Each row was made from one small tree. Brackets hold a mark, then the marks that hang from it, in the order of their numbers. Every link used is in the known rows. Write each row's tree.
Known rows
{Z_692 {Z_71 Z_842} Z_440}: [ 38.5, -19.3,  -9.3,  42.2,  31.4, -10.1, -10.9, -15.1,   0.8,  35.7,
 -10.7, -53.8, -12.4,  20.1, -24.0,  -8.3,  22.6,  -5.5, -30.6,   0.0]
{Z_751 {Z_115 {Z_71 Z_842} {Z_440 Z_692}}}: [-21.7, -11.8, -10.8,  31.1,  27.5,   3.1, -23.4,   5.3, -16.9,  -2.7,
  23.6, -34.3,  -4.9, -10.0,  14.5, -11.3,  21.3, -79.5, -36.4,  12.6]
{Z_115 Z_71 Z_440}: [  7.6, -11.0,   1.4,  35.6,  16.4, -27.2,   3.6,  -7.0, -12.3,  -4.5,
  32.2, -37.7,  -3.6,   5.6, -13.1,  -6.2,  30.6, -50.7,  -4.5,   0.2]
{Z_115 {Z_71 Z_842} {Z_440 Z_692} Z_751}: [ 41.3,  -7.9,   4.1,  41.6,  26.5,  -0.6, -36.1,  -5.1, -10.5,  16.5,
  22.5, -33.4, -11.7, -21.4,  -3.0,   1.7,   7.9, -64.2, -18.9,   5.9]
{Z_692 Z_440}: [ 23.0, -15.0, -21.7,  32.8, -15.7, -22.2,   7.7, -17.6,   4.2,   7.5,
  -1.4, -13.3,   1.5,   9.1, -17.4, -19.7,   9.5,  -8.1,  -2.1,   8.0]
{Z_842 {Z_71 {Z_115 Z_440 Z_751} Z_692}}: [  1.7,   6.5,  -5.0,   7.4,  42.2, -11.5,  -3.8, -13.6, -33.1,  40.7,
 -12.9, -63.1, -26.1, -31.0,   7.8,  -9.0,  20.9, -58.3, -13.0,  -0.9]
{Z_71 Z_115 {Z_692 Z_440} Z_842}: [ 18.8, -11.2, -44.3,  46.0,  39.4, -10.5, -22.2,  -3.0,   5.4,  39.6,
 -21.1, -72.9,  -5.3, -10.3,   9.3, -13.2,   0.0, -42.2, -65.0,  10.5]
{Z_71 {Z_115 Z_751} {Z_692 Z_440} Z_842}: [ 41.8,  -0.9, -33.6,  35.0,  26.1,  -2.8, -33.9,  -6.5,  -2.5,  59.9,
 -32.0, -65.9, -12.8, -26.1,   9.8, -14.2, -13.2, -47.3, -53.7,  10.0]
{Z_842 {Z_71 Z_115 {Z_692 Z_440}}}: [ -8.8,   1.1, -15.4,  25.0,  39.3, -19.4,   6.9, -13.0, -13.4,  34.7,
 -16.2, -70.6, -13.4,  -5.8,   2.0, -13.2,  27.0, -41.6, -28.6,  -2.8]
{Z_692 {Z_71 Z_842}}: [ 14.2,  -5.1,  12.3,   9.1,  45.9,  12.4, -18.7,   3.1,  -3.0,  28.3,
 -10.1, -40.6, -13.8,  11.0,  -6.4,  11.8,  12.5,   2.0, -28.7,  -7.7]
{Z_842 {Z_71 {Z_115 Z_751} {Z_692 Z_440}}}: [  8.6,   8.5,  -7.1,  17.2,  27.7, -14.1,  -1.8, -15.8, -19.2,  50.2,
 -25.7, -64.1, -19.3, -18.1,   2.2, -13.5,  15.1, -45.2, -19.0,  -3.4]
{Z_71 Z_842}: [ 12.8, -11.6,  -7.2,  20.1,  29.4,  14.1, -17.3, -10.0,  12.3,  13.8,
   0.9, -14.1,   0.2,  11.5,   7.0,   9.6,  -6.2,   4.8, -31.2,  -8.5]
{Z_812 Z_692}: [-38.9,   9.3,  -8.3,   1.2,   0.0,  15.8,  -5.7,  12.2,  -4.7, -20.1,
  10.6,  -0.7,   5.0, -19.5,  10.3,  -5.5,  -2.0, -13.9, -13.7,  11.2]
{Z_71 Z_692}: [-11.9,  11.2, -11.8,  11.4,  19.8, -14.5,  -2.9,  11.2,   3.0,  -9.3,
  -4.2, -18.9, -11.1, -19.4,  11.4,   4.0,  13.4, -13.1, -17.3,  10.2]
{Z_812 {Z_692 Z_71 Z_440}}: [-16.7,   1.3, -11.3,  21.7,   5.2,  -1.6,  -2.7,   5.8, -11.3,  -0.4,
   1.8, -34.7,  -4.8,  -9.8, -13.4, -17.7,  20.5, -21.4, -18.4,  16.6]
{Z_751 {Z_115 Z_440}}: [-23.6,  -8.3, -17.7,   2.3,  -2.3,  -3.1,  -2.9,  -4.4, -29.1,  -2.0,
  10.2,  -9.5, -10.3, -17.6,  10.2, -23.6,  15.5, -55.4,  -2.4,  18.1]
{Z_812 {Z_692 {Z_71 Z_115}}}: [-36.3,  13.3,   0.4, -12.3,  19.0,  22.3, -14.6,  25.3, -24.1,  11.6,
  -7.1, -42.7,  -3.3, -24.5,   4.1,  -8.6,   2.8, -32.1, -26.7,  12.8]
{Z_692 {Z_71 {Z_115 Z_751} Z_842} Z_440}: [ 56.1, -11.1,  -7.9,  23.1,  21.3,   1.5, -27.0, -10.2, -15.8,  73.2,
 -33.0, -71.3, -15.5,  -0.9, -19.6, -17.5,  -0.4, -32.2, -33.3,   2.0]
{Z_71 Z_115 Z_692 Z_842}: [  0.3,   0.3, -26.6,  19.0,  51.2,   8.0, -28.0,  11.0,   2.2,  33.8,
 -20.0, -62.5,  -5.8, -17.7,  23.5,   3.1,  -8.1, -35.8, -63.6,   4.6]
{Z_440 {Z_692 {Z_71 Z_842}}}: [  5.7,  -5.6,   4.3,  11.5,  42.0,  16.1, -29.0,  18.6,  -0.9,   4.7,
  -3.1, -25.7,  -7.4, -11.1,   0.6,  11.5,  10.5, -11.3, -29.1,   8.0]

Which tree is each row?
[-22.6,   2.8, -12.3,  38.2,  23.3,  -7.5, -16.1,   4.7,  -0.8,  13.1,
   2.7, -47.6,  -5.2,   3.3,  15.0, -11.5,  19.5, -61.1, -52.9,   3.6]  {Z_751 {Z_115 {Z_71 {Z_692 Z_440} Z_842}}}
[-30.6,   4.2,  -8.2,  -3.1,  22.8,  12.4, -12.3,  18.5, -31.7,   8.5,
   2.6, -49.1,  -8.3, -29.4,  -0.4, -14.5,  12.0, -46.6, -21.5,  19.0]  {Z_812 {Z_692 {Z_71 {Z_115 Z_440}}}}
[-28.3,   6.1,  -3.3,   0.2,  37.6,  31.5, -25.0,  20.1, -15.4,  19.7,
  -6.5, -52.3,  -3.4, -16.0,   8.1,  -2.6,  -2.0, -29.5, -46.5,   6.7]  {Z_812 {Z_692 {Z_71 Z_115 Z_842}}}
[ 39.8, -14.3, -22.7,  14.6,  26.9,  19.9, -42.2,  -4.7, -20.2,  45.2,
  -9.0, -40.6,  -8.8, -35.2,   9.9, -10.3, -19.6, -59.3, -31.0,  13.5]  {Z_71 {Z_115 {Z_440 Z_692} Z_751} Z_842}
[ 32.1,  -2.9, -30.6,  23.1,  43.4,   0.3, -36.1,  -4.7, -18.9,  47.6,
 -15.8, -65.6, -22.1, -41.8,  16.9,  -7.6,  -6.3, -63.8, -45.0,  14.0]  {Z_71 {Z_115 Z_440 Z_751} Z_692 Z_842}
[ 30.6,  18.5,   8.8,  33.7,  -1.8, -26.0, -13.3,   2.2,  -0.4,  23.3,
  -4.5, -39.9, -12.3, -13.7,  -7.6,  -6.1,  12.0, -44.9, -14.0,   0.5]  {Z_115 {Z_71 {Z_692 Z_440}} Z_751}
[ 21.1, -15.8,  -4.5,  10.7,  52.9,   7.2, -22.6,   0.3, -24.6,  45.7,
 -10.7, -71.8, -15.7,  -3.7,  -7.8,  -4.7,  12.9, -37.6, -34.9,   2.2]  {Z_692 {Z_71 {Z_115 Z_440} Z_842}}
[ 44.4,  -8.4,  -1.6,  15.2,  23.4,   3.9, -34.4,  -4.1, -26.7,  20.4,
   2.9, -23.0, -24.6, -38.3,  -7.5,  -4.2,  10.1, -43.5,   1.7,  18.4]  {Z_115 {Z_440 {Z_692 {Z_71 Z_842}}} Z_751}
[ -5.4,  18.0,   6.4,  -4.5,  37.6,   0.0,  -7.6,  -4.6, -22.0,  45.3,
 -24.3, -55.6, -20.2, -24.6,  13.2,  -0.3,   8.0, -40.5, -17.9,  -8.1]  {Z_842 {Z_71 {Z_115 Z_751} Z_692}}
[ 17.3, -25.5, -33.3,  25.5,  40.5,  11.8, -30.5,  -1.3, -13.1,  25.9,
   1.0, -48.7,  -0.4, -19.1,   9.4,  -9.1,  -6.0, -54.1, -42.9,  13.7]  {Z_71 {Z_115 {Z_440 Z_692}} Z_842}
[  6.0,   0.2, -36.6,  25.1,  10.1, -24.0,  -4.6,   6.4,  -7.4,  25.3,
 -21.7, -59.3,  -4.8, -22.4,   2.6, -22.5,   7.1, -46.7, -34.2,  19.1]  {Z_71 Z_115 {Z_692 Z_440}}
[-22.3,  -3.2, -12.2,  10.1,  41.3,  22.1, -22.5,  11.9, -24.0,  17.2,
   2.2, -58.2,  -8.2, -21.8,   4.4,  -8.6,   8.2, -43.8, -41.7,  13.5]  {Z_812 {Z_692 {Z_71 {Z_115 Z_440} Z_842}}}
[ -9.0,  -5.5, -20.5,  26.8,  26.1,  13.2, -19.9,   5.6, -12.0,  26.8,
  -8.1, -63.3,  -1.9,  -9.4,  -5.9, -17.7,   6.1, -35.6, -47.9,  12.6]  {Z_812 {Z_692 {Z_71 Z_115 Z_842} Z_440}}
[  8.3,  -2.7,   1.7,   1.0,  28.4,   4.1,  -9.7, -14.3, -34.3,  38.8,
  -6.9, -44.3, -15.6, -25.9,   2.2, -10.3,   9.9, -54.5,  -0.7,  -1.6]  {Z_842 {Z_71 {Z_115 {Z_440 Z_692} Z_751}}}
[ 19.9, -11.3, -35.9,  58.1,  36.7, -18.7, -14.2, -13.1,  19.2,  11.2,
  -5.3, -43.3, -10.0,  -1.0,   4.1,  -1.8,  15.2, -15.3, -50.2,   8.1]  {Z_71 {Z_692 Z_440} Z_842}
[-33.2,   3.0,  -9.8,  23.0,  19.2, -19.0,  -5.8,   8.4, -24.0,  -6.7,
  17.7, -41.8, -13.2, -16.3,  13.4, -16.3,  34.0, -82.2, -24.8,  15.3]  {Z_751 {Z_115 {Z_71 Z_692} Z_440}}
[ -1.6,  -2.1,  -6.9,  44.6,  32.3, -39.0,   0.6,   1.4, -10.0, -11.7,
  28.7, -52.8, -12.4, -10.1,  -4.3,  -3.3,  41.5, -61.7, -18.7,   9.0]  {Z_115 {Z_71 Z_692} Z_440}
[-26.2,  -3.7,  -2.3,  16.3,   4.9, -10.2,  -4.2,   1.5, -25.9,   0.0,
  20.6, -29.6,  -6.8,  -4.6,   5.8, -19.6,  24.8, -73.2, -12.8,   8.7]  {Z_751 {Z_115 Z_71 Z_440}}
[ 13.5,  -5.1,   6.1,  -1.3,  48.2,  19.6, -25.5,   9.7, -14.6,  50.6,
 -22.9, -64.6, -10.8,   2.6,  -3.0,   3.6,  -0.2, -20.1, -40.9,  -5.5]  {Z_692 {Z_71 Z_115 Z_842}}
[ 10.8,  -2.5,   3.8,  -1.5,  26.7,   0.6,  -2.6, -22.6, -34.9,  48.4,
  -9.1, -48.1, -17.7, -15.3,  -1.5, -11.4,   9.9, -47.7,   1.7,  -8.9]  {Z_842 {Z_71 {Z_115 Z_440 Z_751}}}
[  8.2, -11.1, -12.8,  61.2,  55.9, -27.4, -12.7,  -6.3,   0.0,  -0.6,
  29.6, -63.8, -12.7,  -0.3,   0.8,   4.1,  36.2, -57.8, -43.2,   1.6]  {Z_115 {Z_71 Z_692 Z_842} Z_440}
[-10.5, -11.2,  -7.0,   8.8,  40.1,  -1.7,   0.4, -12.0, -27.5,  23.9,
   1.0, -50.4,  -9.1, -13.1,   2.2,  -8.8,  20.8, -50.7, -10.8,  -0.6]  {Z_842 {Z_71 {Z_115 {Z_440 Z_692}}}}
[ 39.2,  -7.5,   3.1,   2.5,  41.6,  13.4, -31.4,  -1.9, -30.9,  61.9,
 -20.0, -66.1, -22.6, -15.9,  -7.4,  -5.2,   1.7, -42.6, -26.2,   1.7]  {Z_692 {Z_71 {Z_115 Z_440 Z_751} Z_842}}
[ -7.9,   0.3,  -9.4,  35.2,  37.4, -26.3,  13.9, -20.3,  -2.4,  11.9,
  -3.1, -46.4, -16.3,   1.8,  -2.2,  -4.1,  37.9, -19.4, -16.8,  -5.3]  {Z_842 {Z_71 {Z_692 Z_440}}}
[-16.7,  -0.9, -13.1,  16.1,  53.3, -17.4,   5.0, -12.2, -26.3,  25.7,
  -3.5, -69.4, -19.0, -18.9,   7.8,  -7.9,  31.0, -54.7, -21.4,   0.8]  {Z_842 {Z_71 {Z_115 Z_440} Z_692}}
[ 34.9,  -0.6,  -5.1,  -2.5,  17.6,  29.8, -37.4,  -3.6,  -8.7,  62.5,
 -26.5, -36.3,  -3.7, -14.0,  12.4,  -2.9, -34.7, -28.4, -34.4,  -6.2]  {Z_71 {Z_115 Z_751} Z_842}
[ 35.8,   1.7,  14.5,  22.4,  -1.5, -17.6, -11.4, -10.9, -21.8,  19.3,
  18.9, -28.6, -13.8, -14.0, -12.9,  -7.4,  13.6, -57.3,  11.4,   0.4]  {Z_115 Z_71 Z_440 Z_751}
[ 26.0,  18.9,  16.9,  29.3,  30.8,  -0.6, -32.2,   5.4,   6.9,  30.0,
  -2.7, -42.4, -13.4, -10.1,   9.7,  14.9,   0.4, -35.4, -38.2, -10.6]  {Z_115 {Z_71 Z_692 Z_842} Z_751}
[-15.6,  11.3,  -1.3,  -9.6,  13.6,  17.9, -19.6,  16.6, -36.4,  20.1,
  -4.5, -45.3, -13.4, -38.9,  -0.4, -15.9,   3.6, -50.5, -13.4,  19.0]  {Z_812 {Z_692 {Z_71 {Z_115 Z_440 Z_751}}}}
[ 17.8, -20.4,  -3.4,  52.0,  40.3, -15.1, -10.3, -14.6,  -2.7,   7.0,
  32.7, -48.7,  -3.9,  15.3,  -7.5,   1.5,  25.1, -46.9, -29.4,  -6.0]  {Z_115 {Z_71 Z_842} Z_440}
[ 27.5,  10.5,   5.3,  31.7,  14.8, -30.0, -13.7,  -1.6, -19.6,  12.5,
  15.4, -42.9, -22.0, -30.3,  -4.4,  -4.4,  24.8, -67.9,  -2.8,   8.2]  {Z_115 {Z_71 Z_692} Z_440 Z_751}
[ 36.7,   1.9,   0.0,  47.8,  38.5, -18.8, -26.9,  -9.6,  -9.7,  23.4,
  15.6, -54.5, -22.8, -19.6,   1.3,   2.8,  19.5, -65.1, -27.7,   1.2]  {Z_115 {Z_71 Z_692 Z_842} Z_440 Z_751}
[ 12.6,  -3.6,  -9.9,  63.8,  38.6, -24.0, -11.6,  -2.2,  19.5,  11.3,
   9.6, -59.8,  -2.4,  15.7,  -1.7,   3.4,  23.6, -34.2, -53.8,  -6.0]  {Z_115 {Z_71 {Z_692 Z_440} Z_842}}
